Every row comes from one small tree of marks. The marks that hang from a mark follow it in brackets, in alphabetical order. Every link used is in the known rows. Which tree was each row made from?
Known rows
tidud[suru]: [-2.346 -0.280 -0.419  1.348  0.903 -4.957 -0.506  2.225  3.655  1.417
 -1.392 -0.147 -0.787  2.337 -0.691  1.630  3.034  0.280  1.900 -3.278
 -2.397 -0.629  6.741  0.023 -1.724]
pulo[giruz[tozo[dekel[kinudun]]] suru[tidud]]: [-2.742 -3.322  1.095  2.543  0.967 -5.755 -0.122  5.160 -2.168 -0.029
 -1.433 -0.190 -2.987  0.887 -2.567 -1.389  2.051 -4.521  2.207 -1.208
 -2.196  3.717  2.053  1.624 -5.870]
ralu[dekel muti[pulo[suru] tozo]]: [-4.094 -1.256  4.440  3.902  1.617 -6.202 -0.955  4.683  1.218 -0.880
  4.839  0.250 -2.410  3.469 -2.086  1.173  2.070  2.208  0.008 -2.764
 -4.218  0.922  5.319 -5.058 -1.599]
muti[ralu[dekel]]: [-2.446 -0.675  5.233  0.479  1.750 -5.233 -0.459  3.122  3.925  2.623
  3.349  0.948 -0.288  2.648 -3.245  2.213  3.046  0.655  1.443 -2.711
 -2.007 -0.581  4.606  1.182  0.145]
giruz[tozo[dekel[kinudun[mavozo[pulo]]]]]: [-1.136 -1.755  1.734 -3.150  0.642 -4.267 -0.817  4.341  0.229  0.436
 -2.149 -2.134 -4.838  0.720 -2.876 -1.314  3.243 -4.857  1.131 -3.685
 -1.626  1.009  3.748  1.000  0.011]
muti[ralu tozo]: [-2.092 -0.423  2.211 -4.256  1.213 -4.932 -0.024  4.496  4.578  3.192
  2.716 -0.582 -0.757  1.149 -2.996  2.604  3.119  0.306 -1.770 -3.837
 -1.394  0.540  4.312 -0.986 -0.218]
tozo[dekel[kinudun[mavozo muti[pulo ralu]]] giruz]: [-0.487 -0.500  4.358 -3.303  0.132 -4.533 -1.169  5.375 -1.389  1.004
 -3.823 -0.127 -2.905  2.666 -2.538  2.941  4.002 -4.066 -0.199 -1.941
 -0.602  0.291  4.042  0.611 -1.217]
mavozo[kinudun[muti[ralu[dekel]]] pulo[suru[tidud]]]: [-3.003 -1.730  4.396  4.429  3.165 -4.202  0.585  0.996  2.238  1.659
 -0.887 -1.751 -0.023  3.712 -3.169 -0.964  3.330 -2.635  3.007 -2.887
 -1.108  0.143  1.763 -0.308  0.199]
kinudun[mavozo muti[pulo[giruz] ralu[dekel] tozo]]: [ 0.593  0.009  7.594  2.678 -0.445 -5.530 -0.292  6.008  0.960  1.724
 -0.296  2.109  0.204  2.728 -2.254  1.553  3.546  0.471 -0.362 -2.950
 -1.135  1.888  5.051 -4.142  0.612]
pulo[giruz[tozo]]: [-2.425 -2.115 -0.209  1.214  0.138 -4.855 -0.523  5.952  1.684  0.357
 -0.420 -0.286 -2.838  0.475 -2.859  0.282  3.231 -3.988  2.113 -4.796
 -2.443  2.492  2.946 -0.602 -3.476]
dazad[kinudun[mavozo[pulo[suru]]] tozo[dekel giruz]]: [-4.040 -0.651  6.466 -0.674  5.107 -3.760 -1.203  5.606  2.055  0.421
 -2.249 -0.446  2.461  1.066 -1.217  2.740  3.237 -5.184  1.208 -2.573
 -0.386  0.261  4.126  2.154 -1.331]
giruz[tozo[dekel[kinudun[mavozo muti[pulo ralu]]]]]: [-0.626 -1.454  3.223 -3.507  0.229 -4.949 -0.958  5.065 -0.025  1.720
 -1.283 -0.979 -5.079  1.780 -3.184 -0.632  3.084 -2.356  1.018 -2.986
 -1.634  2.521  4.478  0.504 -0.317]
muti[pulo ralu[dekel[kinudun]]]: [-2.849 -0.798  5.081 -2.679  2.102 -4.993 -0.919  3.008  2.878  3.335
  5.724  0.446 -0.187  2.070 -3.722  1.021  2.690  0.710  1.921 -3.139
  0.068  0.812  5.075 -3.071  0.016]
muti[pulo[giruz[tozo] suru] ralu[dekel[kinudun]]]: [-3.240 -2.398  4.818  0.871  2.243 -6.189 -1.773  5.651  1.235  3.791
  6.731  1.274 -1.855  1.606 -2.117 -0.732  2.031 -2.509  2.492 -2.874
 -0.135  4.201  5.349 -1.496 -4.798]
dazad[tozo[dekel[kinudun[mavozo muti[ralu]]]]]: [-0.791 -0.141  5.510 -2.468  2.885 -5.026 -0.868  5.342 -0.177  1.481
 -2.436  0.280  2.681  2.159 -2.833  2.155  3.124  0.721  1.028 -2.315
 -1.925  0.830  3.930  2.028  0.358]
pulo[giruz[tozo[dekel[kinudun[mavozo]]]] suru]: [-2.115 -2.041  1.839  2.305  0.460 -6.203 -1.797  6.483 -2.271  0.811
 -2.445  0.343 -3.195  0.992 -0.772 -1.461  2.399 -4.412  1.973 -2.568
 -2.276  3.452  4.181  2.694 -5.959]
mavozo[pulo]: [-2.042 -0.741  0.338 -1.176  1.462 -3.986  0.134  1.710  4.370  0.758
 -1.394 -1.727 -0.040  0.517 -2.691  1.646  3.354 -2.674  2.362 -4.937
 -0.684 -1.376  2.579 -1.507  0.736]
dazad[tozo[dekel giruz]]: [-2.524 -1.127  1.707 -2.168  2.524 -4.399 -0.489  6.535  1.946 -0.455
 -1.564 -0.572  1.414  1.861 -3.079  5.323  3.299 -3.051 -0.101 -2.972
 -1.548  0.425  3.439  1.811 -1.719]
dazad[kinudun[mavozo[pulo] muti] tozo[giruz]]: [-2.564 -0.006  7.431  1.521  4.171 -2.507 -0.874  5.718  2.310  0.069
 -3.863  0.125  3.293  0.804 -2.085  2.829  4.274 -3.343  1.982 -4.205
 -1.160 -0.117  2.968 -2.215  0.581]
muti[pulo[giruz suru[tidud]] tozo[dekel]]: [-3.095 -2.124  0.138 -0.895  0.957 -6.287  0.502  5.155  0.432  0.235
  0.132 -0.527 -0.870  1.578 -2.649  1.520  1.711 -2.381 -1.124 -1.619
  0.022  3.646  3.274 -3.048 -4.141]
pulo[giruz suru]: [-3.214 -1.329  0.510  4.331  0.998 -6.221 -1.196  4.513  0.560  1.031
 -1.683  1.004  0.328  1.079 -0.563  1.087  2.246 -1.567  2.808 -3.475
 -2.129  1.910  3.441  1.160 -5.938]
mavozo[kinudun[muti] pulo[suru]]: [-3.215 -0.986  0.508  3.311  2.554 -4.237 -0.635  1.686  1.823  1.206
 -3.994 -2.804 -0.588  2.804 -1.924 -0.905  3.372 -2.750  2.948 -4.942
 -1.427  0.192  2.362 -0.663 -0.869]
dazad[tozo]: [-2.425 -0.539  2.011 -0.754  2.612 -4.347 -0.250  4.503  3.269  0.330
  0.065 -0.428  3.700  0.795 -2.984  3.217  2.894  1.250  1.779 -4.288
 -2.092  0.504  3.346 -1.019 -0.290]
ralu[dekel[kinudun[mavozo]] muti[pulo[giruz] tozo]]: [-2.774 -0.748  6.832  2.246  0.859 -5.305 -1.350  5.808 -2.029 -1.578
  4.068  0.783 -1.892  2.805 -3.059 -1.082  3.028  0.522 -0.004 -3.331
 -3.785  0.743  4.503 -7.362 -0.331]
pulo[suru]: [-3.097 -0.804  0.574  2.487  1.227 -5.731 -1.046  2.887  1.987  1.149
 -1.639 -0.164 -0.221  1.241 -0.739  1.556  2.099  0.802  2.360 -3.095
 -2.391  0.589  4.131  0.948 -3.532]

Which tree is each row?
[ 1.123 -0.020  3.976  1.809 -0.248 -4.925 -0.061  5.494 -0.552 -0.324
 -7.105  0.062 -0.743  2.148 -1.517  1.234  3.880 -3.204 -0.938 -3.294
 -1.535  0.273  3.173 -1.085  0.826] | kinudun[mavozo[pulo[giruz]] muti[tozo[dekel]]]
[-2.130 -0.857  3.399 -1.135  0.829 -5.126 -0.829  5.148 -0.886 -1.060
 -0.569 -0.934 -2.734  2.328 -2.529  0.191  3.369 -2.167 -0.678 -3.611
 -3.739 -0.309  3.180 -1.646 -0.355] | ralu[muti[tozo[dekel[kinudun[mavozo[pulo[giruz]]]]]]]
[ 0.558  0.068  4.230  3.439 -1.100 -5.001 -0.520  4.309  0.210  0.014
 -5.366  1.293  0.699  1.954 -1.857  1.352  3.647  0.447  2.542 -3.838
 -1.588  1.471  3.635 -3.983  0.075] | kinudun[mavozo muti[pulo[giruz]]]
[-2.581 -1.977  2.865 -3.448  1.030 -4.767  0.563  5.284  4.449  2.571
  5.063 -0.524 -0.780  0.728 -2.690  3.919  2.674 -2.340 -1.398 -2.488
  0.819  2.777  4.097 -4.270 -2.951] | muti[pulo[suru[tidud]] ralu tozo[giruz]]
[-2.600  0.496  5.689  2.166  2.762 -3.495 -0.546  2.070  2.094  0.894
 -5.516 -0.103  0.169  1.105 -1.915 -0.067  3.503 -0.954  2.637 -3.801
 -1.718 -1.058  3.043 -1.805  1.583] | dazad[kinudun[mavozo[pulo] muti]]
[-1.389 -1.520  1.699 -2.924  0.294 -4.451 -0.952  4.897 -0.415  0.245
 -2.353 -1.581 -5.104  0.971 -3.149 -1.103  3.101 -3.236  0.919 -3.047
 -2.393  1.445  3.958  1.276 -0.580] | giruz[tozo[dekel[kinudun[mavozo]]]]
[-0.833  0.098  3.486 -2.061  0.751 -3.524 -1.004  2.105  0.004  0.653
 -2.544 -1.274  0.133 -0.047 -1.979 -1.116  3.404 -1.498  2.564 -4.459
 -0.952 -1.418  3.179 -3.032  1.175] | dekel[kinudun[mavozo[pulo]]]
[-1.474 -1.939  0.654 -0.240  1.427 -4.652 -0.543  4.957 -0.041  0.778
 -3.249 -1.271 -3.131  1.025 -2.672 -0.400  3.518 -6.425  1.999 -4.306
 -1.046  1.380  2.075 -0.107 -2.005] | mavozo[pulo[giruz[tozo[dekel[kinudun[muti]]]]]]
[-5.581 -0.813  3.780 -2.406  5.408 -3.708 -0.976  6.165  2.291  0.240
 -1.317 -0.649  1.561  1.639 -3.281  3.924  3.145 -3.737  0.490 -2.682
 -1.205  0.661  3.381  1.742 -1.874] | dazad[kinudun tozo[dekel giruz]]
[-0.219 -0.535  4.538 -2.999  0.700 -4.089 -0.992  5.050 -1.121  0.956
 -4.753 -0.462 -2.824  2.556 -2.179  2.727  4.325 -5.830 -0.042 -2.091
 -0.734 -0.859  3.450  2.150 -0.650] | tozo[dekel[kinudun[mavozo[pulo] muti[ralu]]] giruz]
[ 0.020  0.146  4.388  1.654  0.735 -4.354 -1.357  2.561 -1.813  0.928
 -5.613 -0.276  0.120  0.948 -0.823 -1.028  3.338 -0.292  2.704 -3.446
 -1.840 -0.485  3.163 -2.270 -0.337] | dekel[kinudun[mavozo[pulo[suru]] muti]]
[-2.291 -0.396  4.183  2.920  1.596 -4.726 -1.077  3.277 -1.288  0.280
 -0.833  0.461 -0.825  2.714 -3.264  0.087  2.817  1.532  1.817 -2.559
 -2.189 -0.202  3.917 -4.128 -0.240] | ralu[dekel[kinudun[muti[pulo]]]]
[-3.302  0.055  7.028  1.349  4.666 -5.118 -1.257  4.700  0.506  1.054
 -4.228  0.680  3.131  2.347 -1.780  1.641  2.391  1.029  1.905 -1.933
 -1.291  2.100  4.579  0.315 -0.523] | dazad[kinudun[mavozo muti[pulo[suru]]] tozo[dekel]]
[-0.439 -1.365  3.512 -2.423  0.440 -4.907 -0.904  5.201 -0.459  1.626
 -2.536 -0.851 -5.130  1.855 -3.158 -0.601  3.318 -2.467  0.810 -2.569
 -2.635  1.818  4.152  2.260 -0.424] | giruz[tozo[dekel[kinudun[mavozo muti[ralu]]]]]
[ 0.917 -1.061  4.308  4.783 -0.297 -5.348 -0.769  5.018 -0.556  0.205
 -6.758  0.396 -1.783  1.959 -0.384  0.125  3.382 -4.006  2.269 -2.954
 -1.965  1.512  3.660  1.471 -1.684] | kinudun[mavozo[pulo[giruz[tozo[dekel]] suru]] muti]
[-1.709 -0.608  2.734 -1.132  1.656 -5.568 -1.270  5.291 -1.147  3.213
 -0.261  0.167 -0.472  1.281 -2.148 -0.007  2.704  0.369  0.436 -3.412
 -0.898  2.723  3.661 -3.784 -3.400] | dekel[kinudun[muti[pulo[giruz suru] ralu tozo]]]
[-3.246 -1.401  0.102  1.599  0.999 -6.041 -0.978  3.896  2.045  1.501
  0.403  0.401  0.574  0.973 -1.337  1.413  1.956 -1.001  2.942 -3.958
 -0.330  2.844  4.019 -2.760 -4.686] | muti[pulo[giruz suru]]
[-2.318  0.372  6.865 -0.421  3.083 -3.742 -0.423  3.300  3.209  2.654
 -2.733 -0.101  0.038  1.132 -2.144  0.341  3.684 -1.123  0.485 -3.614
 -1.176 -0.295  3.680 -1.675  1.746] | dazad[kinudun[mavozo[pulo] muti[ralu tozo]]]
[-2.878 -1.130  0.219  2.499  2.098 -3.723 -0.150  2.913  1.393  0.538
 -4.190 -2.091 -0.315  2.585 -3.429 -0.862  4.268 -5.047  2.799 -5.851
 -1.032  0.417  1.113 -1.933 -0.319] | mavozo[kinudun[muti] pulo[giruz]]
[-1.067 -0.452  0.784  0.146  0.071 -4.874 -0.106  6.332 -0.007 -0.091
 -5.856 -0.672 -3.125  2.876 -2.677  4.116  3.742 -1.961 -2.405 -2.579
 -2.567  0.346  3.409 -0.819 -1.417] | kinudun[muti[tozo[dekel giruz]]]
[-3.334 -1.053 -0.666 -2.871  1.311 -6.263 -0.441  4.619  1.787  1.354
  0.098 -1.385 -1.744  1.631 -1.669  2.081  1.606 -0.370 -1.636 -2.722
 -0.268  2.545  5.188 -2.017 -2.797] | muti[pulo[suru] tozo[dekel]]
[-0.757 -0.085  2.743 -0.490  0.813 -5.089  0.038  4.739  2.362  2.532
 -1.630  0.181 -1.048  2.252 -2.764  2.828  3.527  1.549 -1.008 -3.412
 -2.396  0.705  3.626 -1.404 -0.145] | kinudun[muti[ralu tozo]]
[-2.513 -0.558  4.604 -1.237  1.691 -5.271 -0.128  4.965  3.745  2.456
  4.462  0.417 -0.907  2.317 -3.254  2.309  2.889  0.372 -1.815 -2.784
 -1.658  0.261  4.958 -1.135  0.159] | muti[ralu[dekel] tozo]
[-3.332 -1.178  0.909  2.727  1.506 -4.228  0.279  1.634  1.058  0.088
 -3.203 -2.110 -0.305  3.264 -3.791 -0.552  2.987  0.456  2.775 -3.633
 -1.739  1.411  2.035 -3.618 -0.271] | mavozo[kinudun[muti[pulo[suru[tidud]]]]]
[-2.747 -1.056  0.550 -3.806  0.731 -4.137 -1.112  5.181 -1.293 -0.239
 -3.238 -1.398 -3.492  2.053 -2.989  3.133  3.729 -5.122 -0.290 -2.424
 -1.416 -0.584  3.281  1.639 -2.679] | tozo[dekel[kinudun] giruz]
[-2.039 -0.349  4.083  2.902  1.348 -4.303 -1.059  5.446 -2.147 -0.428
 -1.502  0.235 -2.023  2.532 -2.986  1.266  3.570 -0.621 -0.525 -2.404
 -2.720 -0.500  3.765 -3.877 -1.127] | ralu[dekel[kinudun[muti[tozo[giruz]]]]]
[ 0.579  0.079  3.789 -0.451 -1.235 -4.686 -0.215  6.165 -0.053 -0.524
 -5.463  0.004 -2.006  2.485 -1.904  3.335  3.832 -1.605 -1.659 -2.769
 -1.236  1.149  4.580 -3.724  0.614] | kinudun[mavozo muti[pulo tozo[dekel giruz]]]
